What can hang from each mark:
T: A C E F K M N Y
C: H
L: M
N: T
Y: G T
G: Y
X: K M
F: T W
W: F
H: C M
E: T
A: H T
M: G H L T X
K: T X

Each row was made from one small tree. The marks that hang from a mark follow it in brackets, in alphabetical order. Every link used is in the known rows. Write each row's tree.
Known rows:
F{T{A{H} E K} W}: [ -6 -19 -13  23   7 -32  31 -26 -71  19  21  20 -18   6 -16   4  21  47
 -36 -16   9  28  -6  37  -5  56  44 -33  -4  29 -60  55   1  -2 -11   4
  18 -16  -3  13 -26]
G{Y{T}}: [-26   8 -16  40  27  -8  15  -6 -36  10 -36   2 -32 -28   1 -17  -9  12
 -28  13 -28  16  23  19  28  -3  23 -36  -3  21 -12  33  19 -12 -18  50
  47 -12   7   7   0]
M{G H{C} L X{K{T{E}}}}: [ 14  76  35  80 -22  -2 -23 -11   5  -2  25 -24  20 -13 -74  10  -1 -17
  25   7  66  20  36   3   0 -51 -48  -7  -6 -92  -8 -21  -3   9   1  -6
  -9 -18  13  -7 -32]
G{Y{T{C E F{W} K M}}}: [  6 -13 -34   2  23   7  12 -10 -67  34  11  47 -32   2  24 -14   8  14
 -30 -13  33   2  25  30  23 -15  53   8  -7  47 -40  22 -11 -24  -5   4
  38  -8  -3  34  -2]
H{M{G L X}}: [-19  35  49  47   8 -12  15 -12 -10  -3  27  -4  24 -17 -46   2   5 -19
   3  -5  48  26  67   4   9 -17 -21 -21  -8 -57   7  -9 -21  23 -11  16
  -6  -1  21 -27  -5]
M{G{Y} T{C}}: [ -2  26  -9  51  11  23   1  15  -4   7  -1   4 -51  -4   1 -11  14  -4
 -10  11  27  29  18   8  16 -40 -17  -4   4 -32 -19  -5   5 -10 -33  26
  36  -8  -2   5  -8]
T{A{H{M}} E K N Y}: [ 35  -2   0 -25  18   9   6 -45 -52  42  51  45  17  29   7  -2  28  34
 -32  -6  66  55  22 -26  18   1  37  41  42  41 -63   9   9 -22   7 -45
  -2   1 -23  63 -26]
Y{G T{E K M N}}: [-10 -16 -19   0  29 -12  -4 -29 -76  63  66  36   2   9  20 -19 -17  -3
 -28   5  52  38  30  -7  29 -23  62   8   9  22 -57  26  16  -1 -20 -14
  17 -17  -9  38  -2]
M{G H T{F K}}: [-11  11 -17  62 -20  34 -21  -1 -29  29   8 -22 -18  -5 -31  10  12  18
  14   1  42  -5  26 -27  -5 -50 -36  17  22 -41 -31 -28 -15   7 -10  15
  20  20   5  -2 -44]
T{A{H} C M Y{G}}: [ 23  -3 -33 -16  24  36 -14  -2 -20  34  39  43 -29  29  48   3  65  14
 -35 -10  26 101  24  15  35 -11  50  29  32  49 -32  16   5  11 -10 -16
  36  -3 -41  38  -3]
K{X}: [ -9  31  20  19   8 -20   7 -13 -37  -3  -6 -24  -4   7  20  15  21  -1
   0 -16 -22  31   7  32  27   6  15 -51 -22  -3  -2  15 -14  21   3  61
  19   4  11  13  15]
Y{G T{F K M N}}: [-36 -29 -33  -3  20   6  -5 -19 -70  77  49  32  -3   5  31 -15  -9   2
 -21  12  43  33  39  -7  37 -26  69  25  19  32 -37  20   0   1 -12   3
  38 -11  -3  27   0]
Y{G T{M}}: [-39 -14 -19  30  32  -8   0  -9 -52  41  20  14 -14 -15  14 -20  -4  -7
 -27   9  -4  50  36  11  33  -9  48 -26   3  18 -21  30  19  21 -24  25
  38 -11  -3   3   8]
L{M{H T}}: [-15  15   1  54  17  20  -8  -1 -40 -27   7 -31  -5 -14 -15 -12   0  16
 -10   6 -10  24  34 -13  -7 -19 -21 -12 -12 -27 -10 -12 -12  -1 -16  30
  10  30  12 -32  -3]
M{G T{C F{W} N Y}}: [ 12  -4  -8  19   6  34  -8   4 -26  46  50  39 -36  30  -5   1  21  -4
 -19   6  68  55   3   8  12 -33  11  36  19 -26 -22  -2 -18 -28  -9  -6
  31  -6   9  35  -4]
X{K{T{M}}}: [-44  26  17  30  22 -15  12 -38 -71   1 -32 -41   1   4  -3 -11   2  27
   4  21 -22  33  26  29  21 -10  10 -39  -5   0 -10  -7  -1   9  -2  42
  17   9  11  -6 -11]
X{K M{G{Y} H L T}}: [-13  55  -1  98 -21  11 -10 -16   1  -3 -32 -26   0 -45 -83  -7 -32   8
   4  42  16   4  59   3 -12 -59 -79 -36  -2 -70  -9 -23   4  -7 -23  18
  34  29 -17 -51 -47]
T{C{H} E F K M}: [ 27  -9 -16 -12   3   8 -11 -33 -85  20  26  27  -3  32  38   9  35  10
 -15 -33  56  19  15  19  30 -19  33  43  12  42 -37 -10 -37  19  25 -18
  15  36  -4  40  -4]
W{F{T{A{H} E Y{G}}}}: [-28  -6 -24  19   3 -32  27  -6 -31  17   9  11 -16   5  -4   7  11  33
 -21 -23 -12  61 -15  24  16  28  17   8  17  40 -11  42  25  -7   2  -7
  36 -17  16  20 -17]
Y{G T{C{H} K{X}}}: [ -8   1 -23  16  11 -20 -25  -7 -43  50  15  24 -19  -3  34  -3  12  -8
 -20  15 -11  40  13  25  44  -8  62 -16  22  16 -35  39  12  29 -12  31
  53   1 -16  22   2]
Y{G T{A C F M{H} N}}: [ -5 -20 -45  -5  17  29 -27   3 -37  63  58  52 -17   8  44 -19  18  -3
 -38   3  56  84  27  -5  33 -32  56  47  37  33 -29  24  -1   6   2 -15
  35 -13 -25  37   7]
L{M{G H{C} T X{K}}}: [ -9  41  24  60  -4  16 -20   2   2 -16  32 -22   0 -22 -38 -14   4 -13
   5  28  40  34  56  -9  -6 -45 -48   1 -26 -85 -22 -20 -22  -2 -12  -4
  21  11  -6 -37  -5]
L{M{H{C} X}}: [ -2  30  21  37  10  10  -9   0 -21 -32  28 -27   9 -13 -12  -4  13  -6
 -12   4  14  35  43   2  11 -19  -9  -6 -37 -44  -5  -3 -26   1   3  13
  15   9  16 -18  18]
Y{G T{C E K N}}: [ -2 -11 -25   1  29 -13 -14 -22 -63  60  56  47 -14  13  25 -13 -11 -16
 -28   6  43  45  12  -2  44 -27  60  18  17  15 -53  30  22  -2 -23 -10
  36 -16  -4  57   5]
H{C M}: [-33   9  38  48  44  -5  35 -14 -33 -20   1   8  17 -23  -7 -34  15 -17
  -8   9  13  19  44   0  45   5  32 -24 -16 -14   6 -24   4   5   2  15
   6 -10  27  14  27]
E{T{A}}: [-36  19  -6  30  17 -14   6 -36 -42   7 -27 -18 -16 -22  15 -11  -2  16
 -38  12 -18  48  10   3  17   2  -5 -26  13  10  -6  -3   1   9  -7  43
  35  -9 -17  20   4]
F{T{K M{H}}}: [-41 -12 -12  41  21 -16  17 -20 -70   1   3 -20  -1  18   0   5  16  37
 -14  -6   2  13  22  10   0   6  28 -24 -11   1 -34  -5 -16   6 -14  28
   5   5   8  -3 -24]
K{T X{M}}: [ -5  39  11  25  -2  -5  12 -11 -46  -1 -11 -59  11  15  27   2   1  26
 -13   8 -19  39  -5  28  17  -4  22 -51 -12  -6  12  -1   0   8   3  42
  11   8  16   2   8]
X{M{H L}}: [ -8  32   5  75  -7   6  -5 -18 -32 -22 -20 -35  21 -22 -54  12 -14   5
 -16   5  -6  17  39   4   3 -27 -36 -39  -9 -37  10 -11  -6  17  -6  34
  17  32  15 -25 -16]
N{T{A F{W} M}}: [ -4  -6  -4   6  15  11  15 -11 -54  26  -2  -3 -24   4  26  -7  12  11
 -45   0  14  37  28  22   4  -2  22  10  23  30 -18  22 -26  14  18  34
  31   3  -8  20   5]
A{T{F}}: [-20  -8 -13  48  10  -3   7 -14 -53  22 -31 -10 -13 -15   2   2   2  17
  -9  -8 -14  29  20   0  40   8   9 -17  20  26 -15  18  11  12  -4  30
  45  10  13  14  -4]
A{H T{C K{X{M}} N Y}}: [ 38   4 -17  24  -2  18 -25 -16 -40  44  13  16   1  26  19  14  27  26
 -20  16  15  50  14  -4  41  -3  41   3  42  24 -67  19  22  -6  -9 -18
  48  13 -33  36 -24]
Y{T{A C E N}}: [ 10  -6  -5   0  30  -5 -11 -20 -51  26  29  48 -11  19  26 -16  12 -15
 -48  -2  37  74   7   1  30 -11  34  22  22  19 -44  28  10   2  -3  -4
  24 -11 -10  62  16]
L{M{G}}: [-24  21  20  17  14  14  16 -18 -31 -21  19 -27 -12   2   0  -9   7  -5
   1   2  -2  43  40   9   7 -19  -6 -21 -38 -27  -3   2 -18   1 -23  37
  32  14  14 -17  12]
C{H{M{G L}}}: [-13  27  38  60   4 -14  10 -25 -28 -14 -12 -13  14 -32 -45 -10   5   2
  -5   9   0  30  38  15  14  10 -10 -38  17 -24  12  10  -1  32   4  34
   7  21  15 -32 -14]
T{C E F M{X}}: [ 25   4  -6 -10   7   7 -10 -11 -56  15  51  27  -5  32  34  15  31 -15
 -22 -49  78  48  21  22  30 -27  10  41 -13  14 -19  -4 -44  17  20 -30
  10  14   6  37  21]
X{K{T{Y}} M}: [-33  27   4  36  10  -9  13 -44 -53   6 -44 -43   8  -2 -23  -9 -16  31
 -17  43 -28  44  23  24  20 -22  -9 -39  -3 -13   0 -11   8  -9  -3  21
  44  29   5  -3 -14]

Which tree is each row?
[-19 -15  -1  10  12   8  20 -16 -75  16  16   6 -11   5   4   2  21  15
 -16 -23  17  23  28  40  15   9  34 -16 -21  26  -5  14 -39   7  15  28
  22   6  20   1  10] => T{F{W} M}
[-18   0 -20   1  25  -7   8 -26 -50  42  11   6 -16  16   9  15  14  18
 -10   3  -2  27  22   5  36 -20  41  -4   8  15 -23   6   3  -8 -20  28
  38   1   8  40 -13] => T{K Y{G}}
[  2 -25 -15  42   7  18   2 -12 -64  37  -1  28  -5 -17  -5  -8  28  35
  -7  -1  11  10  38   5  40  27  47  -4  39  43 -54  20   9  13  -3 -14
  45  16  -9   0 -27] => A{H{M} T{C F{W} K}}
[-16  24  20  26  23   7  12 -19 -71   4  19 -30  19  29  10  -5   0  22
 -11   4  23  39  14   6  12 -13  39  -8  11   0   4 -11   0  -5  -7  33
 -25 -15  34   8  -2] => K{T{M{L} N}}
[ 41   7   7  29  10   1 -14 -22 -54  19  39  19  -8  17  10 -12  13   1
 -27  -2  56  71  12   6  29  -9  17   4  27   2 -51  23  12   8   1 -28
  15   3 -18  30  -6] => A{T{C{H} E M{G} N}}
[ 17   4   6  42  11 -10 -21  -4 -48   7  -2  -1  -6  -1  11   4  29   7
 -33   3  11  61  30  21  35   4  12 -12  25   1 -36  25  -5  32   5   4
  29  13 -14  -1   1] => A{T{C{H} M{X}}}
[ -8 -11 -32  13  29 -15 -11 -18 -60  50  32  40 -22   4  22  -9  -3 -14
 -22  -4  20  33  15   6  43 -23  52   3  11  20 -48  25  23  12 -28   1
  44  -7  -4  48   2] => Y{G T{C E K}}
[-19  31  53  59  29 -15  20  -4 -12 -18  20  15  37 -25 -33 -12  10 -33
  -5   1  45  14  64   0  34  -6  11 -11 -15 -45  13 -25 -12  13   2   7
 -12 -17  31  -4  22] => H{C M{L X}}
[ -4  -5 -24   3  12  37  -3  -2 -25  26  43  17 -13   2  24 -15   8  21
 -26   9  25  69  27 -21  11  -9  19  42  20  22 -15  11  -2 -22 -15  -7
  31  11  -9  -1   4] => L{M{T{A{H} F N Y{G}}}}
[ -2  -4  -6  65   8  11  -6 -12 -54  13 -19 -16  -6 -17  -8  -3  20  30
 -14   0 -20  39  33   0  30  24  17 -37  28  31 -47  29  32  30 -15  10
  34   9 -17 -16 -25] => A{H T{M}}
[ 24  41   4  66 -17   8 -10   2 -15  -3  13  -8  21 -10 -17  10  -3 -12
  -3 -14  33   9  17   1   8 -25 -20 -16 -11 -30   2 -25 -10   8   7   8
   0  18   5   3   1] => K{X{M{H{C} L T{E F}}}}
[   7  -19   -8  -13    7   -1   19  -37 -102   32   43   24    0   23
    8    8   16   21  -10  -40   57   -6   25   27    9   -3   40    8
  -21   37  -42    3  -42   -3   15   -6    6   11   14   31   -6] => T{E F{W} K M}
[ -1  12   8  24  27  14   9 -19 -34  20   0 -20 -25  21  11  -2   5  -3
 -31  12  10  42  30   6   5 -33   5   1  19  -7 -19  -2  -4   5  -7  29
  29   5  -7  29  -7] => N{T{M{G} Y}}
[ 41  22  20   2   4 -11  -8 -17 -20  -3  33  30  -6   3   9  -7  39  -6
 -38 -15  57  82  17  18  22  -1  -6  17  22  -5 -25  22 -15  29  21 -26
   9  13 -20  27   6] => T{A C{H{M{G X}}} E}
[ -1  -9 -15 -15  20  24  21 -12 -67  32  13   1 -12  35  33  -2  37  50
 -31 -11  21  61   2  25   8   6  58  16  19  49   0   4 -18 -18  15  13
   6 -10  13  34  -3] => K{T{A F{W} M Y}}
[ -3  -1 -27 -10  31   4  -5 -17 -46  39  21  28 -26  35  31  17  33   4
 -13  -2  11  40  17  14  47 -34  51  17  11  16 -28  -3  -4  -7 -21  18
  45   3   1  58  -2] => T{C K Y{G}}
[ 32  17  12   3   5  12 -25  -7 -18  13  37  14 -17  35  10  17  55  -8
 -32  -2  49  85  27  33  20 -30   8  18  10 -24 -20   5 -33  18  11 -12
  26  14 -17  18   0] => T{C{H} M{G X} Y}
[ 24  16  -5  41  14  28 -24   5 -13  22  21  43  -4  21  -9  12  27  -1
 -29   3  41  62  20 -18  12 -19   5  42  56  -1 -24  -7  10  -5 -21   5
   2  -3 -10  25 -17] => M{L T{A{H} C N Y}}
[  3  45  17 113  -4  29 -18  15   8  -9  14  -7   0 -21 -66   1   6 -24
  16   5  46   2  34 -25  -4 -48 -43  -3  11 -80  -5 -40  10   9 -24  22
  -9 -10  16 -10 -28] => M{G H{C} L T}
[-25  -3 -29 -10  14  16  -5 -34 -62  31   3  15 -14  15  60  -4  25  17
 -32  -3  34  35  27   0  23 -26  25  35  20  37 -26 -37 -35   5   4  12
  36   4 -32  42   3] => E{T{A C F K M}}
[  4  -8   2  -1  24  -5  -4 -34 -71  39  45  46  23  25  10  -7   5  -5
 -34  -6  62  36  45 -14   8 -21  40  28  21  22 -58   4  -5   2  -8  -4
  -8 -10 -13  45  -9] => Y{T{A E K M{L} N}}
[-16  26  25  39  10  10  10 -18 -35  -4  18 -10   4  11 -19   9  17 -14
   6 -15  30  29  51  14   6 -27  -5 -22 -16 -26  -4 -15 -19  22 -19  38
   0   0  11 -10  -9] => T{M{G L}}
[-22  26  -5  12  12  -4   0 -35 -42  38  -9 -13  -7   4   0 -11   5  39
 -10  35  -8  73   9  13  29  -3  25 -10  33  17 -20  23  27 -10  -3  14
  33  -8 -10  18 -23] => X{K{T{A{H} N Y{G}}}}
[ 29  41   4  12   2  -2   4 -13 -50  -4  15 -31   5  34  42   3   8  12
 -19 -12  14  49 -21  31  22 -14  26 -26 -13   0  -2  -6   0   4   4   8
   4  11   9  33  16] => K{T{C E} X{M}}
[ 50  41   7  36 -16   0 -26  12   2  22  52  16 -30  -2 -13  -4   2  -8
 -34  12  92  55   5   6   8 -36 -32  25  19 -55 -36  27  -4 -12  -4 -31
  15 -12 -11   7  -9] => M{G{Y} T{C{H} E N} X}
[ 13  33 -15  -7   2   5  10  -5 -22  31  14 -24   0  25  47   4  17  35
 -30  10   1  81  -7  22  20  -9  42 -20  13  17   9   8   9  -7   0  17
  19  -5 -11  30   5] => K{T{A Y{G}} X{M}}
[ 17  20  11  57  -2  14  -9  -8 -23  24  11  16  11  -4  -7   4  32   8
  18  -3  22  15  50  -6  31   1  22 -17  36   2 -53   0  19  27 -24  -2
  22   8 -25  -5 -35] => A{H{M{G L}} T{C K{X}}}
[ -1  38  16  54  -7  -9  -1  -3 -22  -4  -5 -22  16  -5  -9  14  -4  -8
 -10   0  -1  20  27  17   9 -15 -15 -44 -13 -31   4 -10 -12  18 -11  44
  10  20   4 -15   4] => K{X{M{L T}}}
[-35 -14  -8  38  21   7   0 -14 -59  27  -4  20   5  -3  -2  -3   1 -11
 -16 -11   8  19  46   5  20 -13  28   2   7  24  -7   1  -9  20  -8  34
  23   7  14   4   1] => Y{T{F M{L}}}
[  3  22  17  11  17 -10  -8 -22 -38   4  46   5   7   7 -13  -7 -13   1
 -23  15  43  54  39  -4   0 -25 -21  18 -15 -35 -29   0 -21 -25  -9 -19
  12  18  -1  -5   7] => L{M{T{E N Y} X{K}}}
[ 12   0 -31 -16  19 -15 -15 -10 -40  59  47  53 -19  15  53  -4  19 -12
 -26 -12  31  55  13  11  38 -18  58  12  17  31 -53  31  12  17 -17   0
  36 -15 -30  61   7] => Y{G T{A C E K{X}}}
[-34  -2   2  21  12 -41  25 -10 -55  -6  18   5  -7  24   4   2   0  10
 -15 -20   6  44 -18  30  21  11  16  10  -4   9  -8  22   2 -11   9   5
  21 -14  41  27   6] => W{F{T{C E N}}}
[ -1  15 -28  44 -18  42   1  14   8  32  -9   5 -46 -24  -3  -9  19  24
 -11   5  33  34  21 -10   8 -18 -24  17  32   7 -21  14  11  -5 -18  11
  44  -7 -21  -7 -29] => M{G{Y} T{A{H} F}}
[ 28  17  -6  -1  14  14   5 -27 -53  27  22  -6  -2  33  17  -5  16  46
 -34  -2  27  78 -24  -7  16   8  38  18  42  37 -24  21  31 -21   4 -14
  -3 -15   4  53 -16] => K{T{A{H} E N Y}}
[ 19   7   5   4  31   1   2 -22 -67 -10  33  18 -10  33  29   0  29 -12
 -21 -36  39  47  15  24  27 -19  21   2 -18  14 -27  -8 -17  15  -1  -4
   3  11   3  39  17] => T{C E M}
[ 19  25  -3  17   3  34   7  -3 -12   0  47   7 -23  -6   6 -27  -1  15
 -21   9  49  54  28 -17  -8 -19 -13  18  -2  -9 -34  16   6 -29 -26 -14
  17  -3 -18 -11  -7] => L{M{G{Y} T{A{H} E N}}}
[-16  17  33  48   7 -14  11 -26 -35 -10 -14 -20   3 -30 -29 -17  11  10
 -13  16  -8  39  29  17  21  15  -3 -41  13 -17   4  18  -1  30  10  28
  20  23   9 -25  -8] => C{H{M{G}}}
[ 33  11 -33 -16  14   3  -7 -16 -41  59  27  21 -29  37  58  15   4  -6
 -21 -17  35  25  -3   8  32 -37  40  43  32  34 -29   5  -7  -4   5   1
  41   9 -11  80   2] => N{T{C E F K{X} Y{G}}}
